Known rows, with every way that one mark hangs from another
j162[j155[j57[j521] j675[j290]]]: -1.208  2.364  1.570  -0.395  0.883  -1.143  -0.694  2.762  0.951  1.525  -1.945  4.500  -4.361  -0.875  2.181  -2.050  -1.850  0.844  1.729  1.010  4.550  -3.858  2.464  4.206  -2.410
j675[j155[j57[j521] j162[j290[j954]]]]: 0.239  -2.612  -1.810  0.719  -3.699  -1.536  -0.279  1.694  -0.379  -1.025  1.366  6.007  -6.197  -3.347  2.005  0.010  -0.540  -1.074  1.592  2.991  3.422  -0.410  5.670  0.009  -4.616
j162[j155[j675[j290[j805 j954]]]]: -0.034  -2.602  1.129  2.909  1.520  -2.851  -0.613  3.002  -0.709  -2.508  -7.018  2.266  -4.168  1.392  -0.302  -1.627  1.465  1.481  6.334  3.121  3.996  -0.818  3.451  0.642  -1.411
j290[j162 j675 j805]: -1.732  -2.368  2.271  2.034  -2.159  0.605  -1.061  0.154  -0.836  1.506  -2.899  1.929  -1.901  -4.088  -2.481  -3.480  2.606  -2.927  1.128  0.275  2.767  0.173  3.002  -0.705  4.499
j57[j155[j162]]: 1.597  -0.617  -1.771  -0.010  -1.445  -0.576  3.278  1.496  -1.823  -2.547  0.677  4.090  0.237  -0.996  1.223  -0.673  1.463  -1.300  -3.365  2.973  0.110  -0.237  2.494  -0.785  -0.044
j57[j155[j162[j290[j954]] j675] j521]: 1.832  0.180  0.634  3.039  -2.847  -3.143  2.288  1.610  -1.748  -2.136  -2.173  6.135  -4.127  -4.410  5.308  -2.477  0.079  -2.994  0.022  4.883  3.933  0.780  3.718  2.216  -3.923
j521[j57[j155[j162[j290[j954]] j675]]]: 2.630  -1.039  -1.076  3.016  -0.862  -3.955  3.953  2.656  -2.682  -1.993  -3.943  5.460  -1.279  -4.081  5.465  -2.480  -0.823  -1.236  -0.842  5.497  2.206  0.337  3.192  1.687  -3.675
j675[j155 j290[j805]]: 0.293  0.028  -2.010  -0.020  1.466  -1.459  -0.351  0.261  0.078  -1.451  -3.159  1.977  -4.311  0.720  -1.351  3.013  1.111  0.513  6.029  2.675  1.445  -3.013  0.830  -1.903  -2.210
j162[j290[j675[j155] j805 j954]]: 0.358  -3.713  0.282  3.888  -1.560  -0.875  -0.381  0.066  -2.616  -1.346  -3.601  3.352  -5.416  -4.230  -1.718  -0.750  2.361  -0.629  7.709  0.635  2.358  -0.311  2.920  -2.954  0.073
j521[j57[j155[j162[j290[j805 j954]]]]]: 1.977  -3.634  -3.198  1.458  -1.654  -3.405  1.671  0.947  -2.656  0.069  -4.974  5.189  -0.983  -3.606  4.192  -2.316  1.294  -1.969  0.395  5.866  0.058  0.977  3.944  -0.648  -3.624
j155[j57 j162[j290[j805 j954]] j675]: 0.967  -3.673  0.263  4.937  -2.781  -1.779  0.268  3.793  -1.221  -1.332  -4.772  5.441  -5.474  1.668  0.873  -1.665  0.215  -2.414  2.195  4.653  8.241  -0.803  6.779  2.919  -1.187
j521[j57[j155[j162[j290[j675 j954]]]]]: 3.096  -2.870  -0.079  1.973  -2.184  -2.731  3.287  0.767  -2.745  -1.627  -1.582  5.920  0.448  -7.268  4.566  -4.455  0.868  -2.332  -0.962  2.654  -0.289  1.907  2.564  -1.193  -1.553
j162[j155 j290[j675 j805 j954]]: -0.213  -4.893  2.363  3.576  -1.875  -1.452  -1.928  0.602  -2.691  -0.788  -4.918  3.143  -3.577  -3.526  -1.620  -3.931  2.080  0.533  7.242  -1.237  2.090  0.490  3.141  -1.099  0.860
j162[j290]: 0.724  1.030  1.195  1.075  0.145  -2.049  -1.235  -0.868  -1.081  -0.326  -0.965  1.119  -1.583  -0.646  0.815  0.669  -1.009  -0.110  2.909  -0.835  1.142  0.607  -0.864  1.819  -1.770
j116[j290[j162 j675 j805 j954]]: 0.426  -4.561  1.048  3.556  -1.551  1.158  -1.493  2.317  0.015  0.410  -3.186  1.795  -2.821  -3.527  -3.129  -1.962  5.063  -2.458  1.030  0.945  2.120  3.989  5.693  -3.034  4.648
j155[j57 j675]: -0.711  0.733  0.246  1.965  0.191  1.390  1.667  3.028  -0.305  1.612  -0.576  2.305  -1.857  1.039  0.292  -1.120  -1.180  -0.307  -1.147  1.270  4.695  -2.655  2.596  2.968  1.313
j290[j162 j675 j805[j155] j954]: -1.655  -6.681  1.157  2.252  -2.635  -1.854  -2.792  3.581  -2.053  -2.285  -3.918  1.026  -1.296  -5.326  -2.852  -5.779  4.438  -3.285  3.519  0.759  2.304  1.536  4.624  -1.846  5.517
j290[j675[j155[j57 j162]] j805 j954]: 0.117  -6.970  -1.573  2.688  -3.860  1.708  2.195  3.630  -0.928  -1.943  -0.788  5.827  -4.668  -2.322  -2.462  -2.221  2.837  -1.549  1.436  3.422  4.803  -1.753  7.635  -4.010  2.197
j521[j57[j155[j162 j675[j290[j805]]]]]: 2.246  0.808  -2.056  0.546  0.636  -3.374  4.083  2.718  -0.057  -0.961  -6.662  5.961  -1.918  -1.489  4.135  -1.525  0.059  -2.474  -0.265  7.232  3.441  -3.600  2.117  1.369  -3.350
j162[j290[j675]]: 1.062  0.166  3.198  2.201  -0.885  -0.965  -0.606  -1.001  -1.347  -0.518  -0.602  2.180  -1.863  -3.390  0.191  -1.347  -0.127  -1.461  3.354  -2.780  1.775  0.185  -0.909  0.922  0.691
j162[j155[j675] j290]: -0.579  0.761  2.496  2.862  -0.370  -2.302  -0.128  2.299  -1.984  -2.233  -4.133  2.880  -4.020  -0.800  -0.396  -0.855  -2.102  2.806  5.360  -1.146  3.931  -2.287  0.812  3.610  -1.565
j162[j155 j290]: -0.579  -0.292  1.220  0.760  -0.387  -2.222  -1.588  0.581  -2.031  -1.119  -1.928  2.170  -2.555  -1.025  -0.982  -0.423  -1.117  2.640  4.699  -2.232  0.500  -0.843  0.482  1.873  -1.591
j805[j290[j162[j155] j954]]: -1.907  -3.411  1.819  3.050  -1.905  -2.277  -1.399  0.488  -3.053  -3.918  -3.150  2.430  -0.877  -1.986  -0.345  -3.337  0.594  1.991  2.794  -1.800  -0.634  3.981  5.284  -1.247  1.339
j57[j155[j162 j675] j521]: 0.546  1.653  -0.436  0.823  -2.843  -0.849  3.822  2.361  -0.131  -1.032  -1.122  5.671  -2.644  -3.284  3.777  -2.501  -0.185  -2.809  -3.276  4.316  3.663  -2.278  2.729  1.496  -2.088
j954[j290[j162[j155] j805]]: -3.568  -3.975  0.536  2.568  -1.621  -2.835  -0.945  2.331  -1.584  1.926  -4.693  2.720  -3.270  -0.949  -4.421  -1.060  1.304  -0.575  2.256  1.753  0.166  1.515  2.487  -0.307  3.342
j155[j162]: 1.057  -1.652  0.025  -0.214  -2.216  -0.776  1.093  1.560  0.855  -3.310  0.146  2.085  -0.791  0.633  -0.174  -0.259  -0.401  -0.872  -1.545  1.447  1.794  -0.180  1.695  -0.490  -0.983

Rows
-0.306  -0.319  2.435  3.134  2.056  -2.368  -0.436  3.464  -0.604  -0.331  -1.172  2.269  -3.071  -0.092  1.296  -1.465  0.776  -1.608  -0.020  3.432  4.838  2.101  5.296  3.211  1.190
j155[j57 j675[j290[j162 j954]]]
-1.778  1.741  1.521  1.457  -1.628  -0.857  -1.076  2.180  -0.880  2.669  -2.311  5.178  -5.323  -2.560  1.833  -2.693  -2.807  0.895  2.906  -0.502  5.214  -3.676  2.915  5.357  -2.345
j162[j155[j57[j521] j675] j290]
1.283  -2.148  0.130  1.521  -2.887  -2.488  -0.974  0.563  -0.070  -2.233  -4.002  3.722  -3.637  0.864  -0.238  0.173  0.093  -1.801  2.972  2.178  4.300  -0.899  2.254  1.096  -2.423
j155[j162[j290[j805]]]
1.282  -1.157  -0.884  0.376  2.234  -2.441  0.331  0.796  -0.438  -3.584  -0.064  1.066  -2.900  -0.437  0.215  2.488  1.252  1.262  4.392  2.333  -0.670  1.090  1.457  -2.790  -2.804
j675[j155 j290[j954]]
-0.573  0.557  0.475  0.569  -3.421  0.384  1.641  3.136  1.956  0.841  -0.344  5.227  -3.899  -1.099  2.423  -2.555  -2.028  -2.527  -3.506  3.134  6.752  -3.341  4.277  3.244  -1.686
j155[j57[j521] j162 j675]
-0.473  0.155  1.331  1.481  1.593  -2.340  -0.226  2.667  -0.258  -1.583  -6.821  2.663  -4.329  1.702  -0.959  -0.751  0.156  1.627  6.029  1.906  4.385  -3.588  1.755  2.039  -1.331
j162[j155[j675[j290[j805]]]]
1.476  0.608  -2.057  0.581  -1.278  -1.573  5.566  2.823  -0.863  -0.787  -2.906  5.107  0.110  -3.222  3.884  -2.603  -1.171  -1.105  -3.806  5.176  1.747  -2.852  2.059  1.031  -2.015
j521[j57[j155[j162 j675]]]
0.517  -2.767  0.405  3.187  -1.138  0.308  0.614  1.283  -2.993  -0.136  1.403  4.211  -4.265  -4.288  -0.747  -0.903  1.037  0.044  4.320  -0.942  2.290  -0.016  4.002  -1.395  1.099
j162[j290[j675[j155[j57]] j954]]
0.120  -4.669  -2.116  -0.057  -3.370  -2.629  -1.444  4.360  -0.003  -4.663  -3.865  2.092  -1.728  0.333  -1.948  -2.156  1.838  -1.964  2.266  2.452  3.141  -2.633  2.888  -0.683  0.647
j290[j805[j155[j162]]]
1.650  -2.220  1.308  4.412  -2.124  -2.234  1.179  3.747  -1.178  -2.647  -1.539  4.948  -4.193  0.718  1.668  -1.469  -1.012  -1.430  0.429  3.123  6.713  0.296  5.523  3.256  -1.506
j155[j57 j162[j290[j954]] j675]
0.801  0.496  -1.488  -1.145  -2.834  -0.325  2.254  0.509  -0.368  -0.526  0.867  4.947  -0.982  -3.508  3.457  -1.891  0.787  -2.592  -3.913  3.576  0.307  -0.691  2.245  -0.445  -1.957
j57[j155[j162] j521]
-3.859  -1.112  2.608  -0.505  -3.294  1.445  -1.536  1.715  -0.438  3.655  1.050  4.618  -2.748  -6.959  -0.892  -6.062  0.554  -0.752  -1.408  -2.041  2.205  -1.018  4.777  1.293  3.652
j290[j162[j155[j57[j521]]] j675]
2.426  -4.962  -1.440  1.385  -3.746  -0.482  -0.475  6.157  0.784  -4.926  -4.025  3.992  -2.962  -1.690  -3.943  -2.276  3.234  -2.727  2.440  -0.066  3.712  -1.805  3.836  -2.429  3.015
j116[j290[j675 j805[j155[j162]]]]
1.162  -3.207  1.802  3.299  -0.833  0.588  -0.623  2.330  0.046  -0.883  0.046  1.404  -1.715  -4.384  -2.221  -1.566  3.605  -1.471  -0.618  -0.648  0.661  5.222  4.540  -2.556  4.211
j116[j290[j162 j675 j954]]
-1.716  0.356  -0.687  -0.253  -1.948  -0.525  -1.072  4.677  0.279  1.207  -1.142  2.679  -2.479  -2.518  1.583  -3.640  -1.075  -1.810  0.308  1.348  4.640  -4.316  2.492  3.966  0.481
j805[j155[j57[j521] j675]]
2.326  -3.473  0.204  2.025  -0.174  -4.474  0.069  7.534  -0.372  -6.495  -1.780  3.665  -2.906  1.473  1.395  -2.280  0.332  -1.909  1.509  4.166  6.078  -1.179  5.223  2.454  -0.293
j805[j155[j57 j162 j675[j290[j954]]]]
1.594  -1.593  0.056  2.472  -1.048  2.463  -0.188  1.612  0.794  1.270  -3.051  2.321  -2.560  -1.219  -2.979  -0.199  3.121  -1.408  1.957  -0.747  1.829  -0.219  1.944  -2.540  2.849
j116[j290[j675 j805]]
-0.934  -2.468  2.582  1.774  -2.589  -0.295  -2.132  0.711  -1.468  2.488  0.062  4.907  -3.627  -6.076  1.397  -5.014  0.212  -0.218  2.879  -2.117  2.075  0.590  4.089  1.178  -0.473
j162[j155[j57[j521]] j290[j675 j954]]
-0.604  3.280  -0.302  0.858  -0.718  0.344  2.653  0.616  -1.093  2.427  -1.235  3.610  -1.788  -3.903  3.769  -2.170  0.156  -1.776  -1.800  2.987  1.618  -2.058  0.841  2.059  -1.135
j57[j155[j675] j521]
-0.799  -0.989  -2.551  -1.672  -3.644  0.978  1.536  2.080  1.234  -0.109  2.372  5.401  -4.578  -2.425  0.423  0.075  -0.744  -0.886  -1.619  2.637  3.055  -3.617  4.710  -0.731  -2.556
j675[j155[j57[j521] j162]]
-0.890  0.179  1.508  0.904  0.765  -1.797  -0.828  3.303  0.409  1.046  -1.902  3.943  -4.162  -1.079  2.966  -2.831  -0.701  0.763  2.063  2.461  4.047  -1.053  4.272  2.833  -2.459
j162[j155[j57[j521] j675[j290[j954]]]]
1.502  -3.477  1.083  4.927  -2.765  -3.090  0.280  2.656  -0.577  -3.594  -6.248  4.135  -5.351  0.653  0.777  -1.257  0.516  -2.169  4.096  4.583  7.127  0.041  4.477  1.535  -2.407
j155[j162[j290[j805 j954]] j675]
-0.554  -3.270  -2.349  0.898  -1.233  -1.366  -3.424  5.083  -0.174  -1.448  -4.287  0.843  -2.395  -1.275  -4.012  -0.474  3.735  -1.400  2.662  0.734  1.592  0.182  3.875  -0.518  3.784
j116[j290[j162 j805[j155]]]
-0.324  -2.511  1.045  1.512  1.471  -3.311  -2.929  0.632  -0.268  -0.561  -3.803  0.690  -2.236  -0.491  0.067  -0.625  3.008  -2.085  2.721  3.790  1.505  3.583  3.697  -0.359  0.210
j675[j290[j162 j805 j954]]
1.162  -2.532  2.840  4.323  -1.867  -0.272  0.627  -1.287  -1.850  -3.131  -1.644  2.624  0.176  -2.778  1.600  -3.219  0.612  -1.675  2.525  -2.702  0.030  3.367  2.244  -2.861  1.920
j805[j290[j675 j954]]
-1.423  0.114  2.661  0.420  -2.507  0.428  -1.854  0.458  -1.323  3.217  0.221  5.719  -3.857  -5.620  0.681  -4.184  -0.994  0.019  2.583  -3.205  2.645  -2.318  2.357  2.558  -0.066
j162[j155[j57[j521]] j290[j675]]
1.518  -0.437  1.249  1.209  -1.055  -2.369  0.629  3.280  2.312  -1.326  -0.958  5.066  -4.357  -0.073  4.379  -1.941  -0.873  -3.049  -1.224  5.183  6.381  0.011  5.137  2.672  -3.699
j155[j57[j521] j162 j675[j290[j954]]]
0.369  -1.622  -0.060  3.098  -3.582  -2.053  1.360  5.712  -1.509  -6.704  -3.387  5.895  -2.123  1.347  0.880  -3.176  -1.936  -1.598  1.230  -0.074  6.306  -3.274  4.932  2.572  1.425
j805[j155[j57 j162 j675] j290]
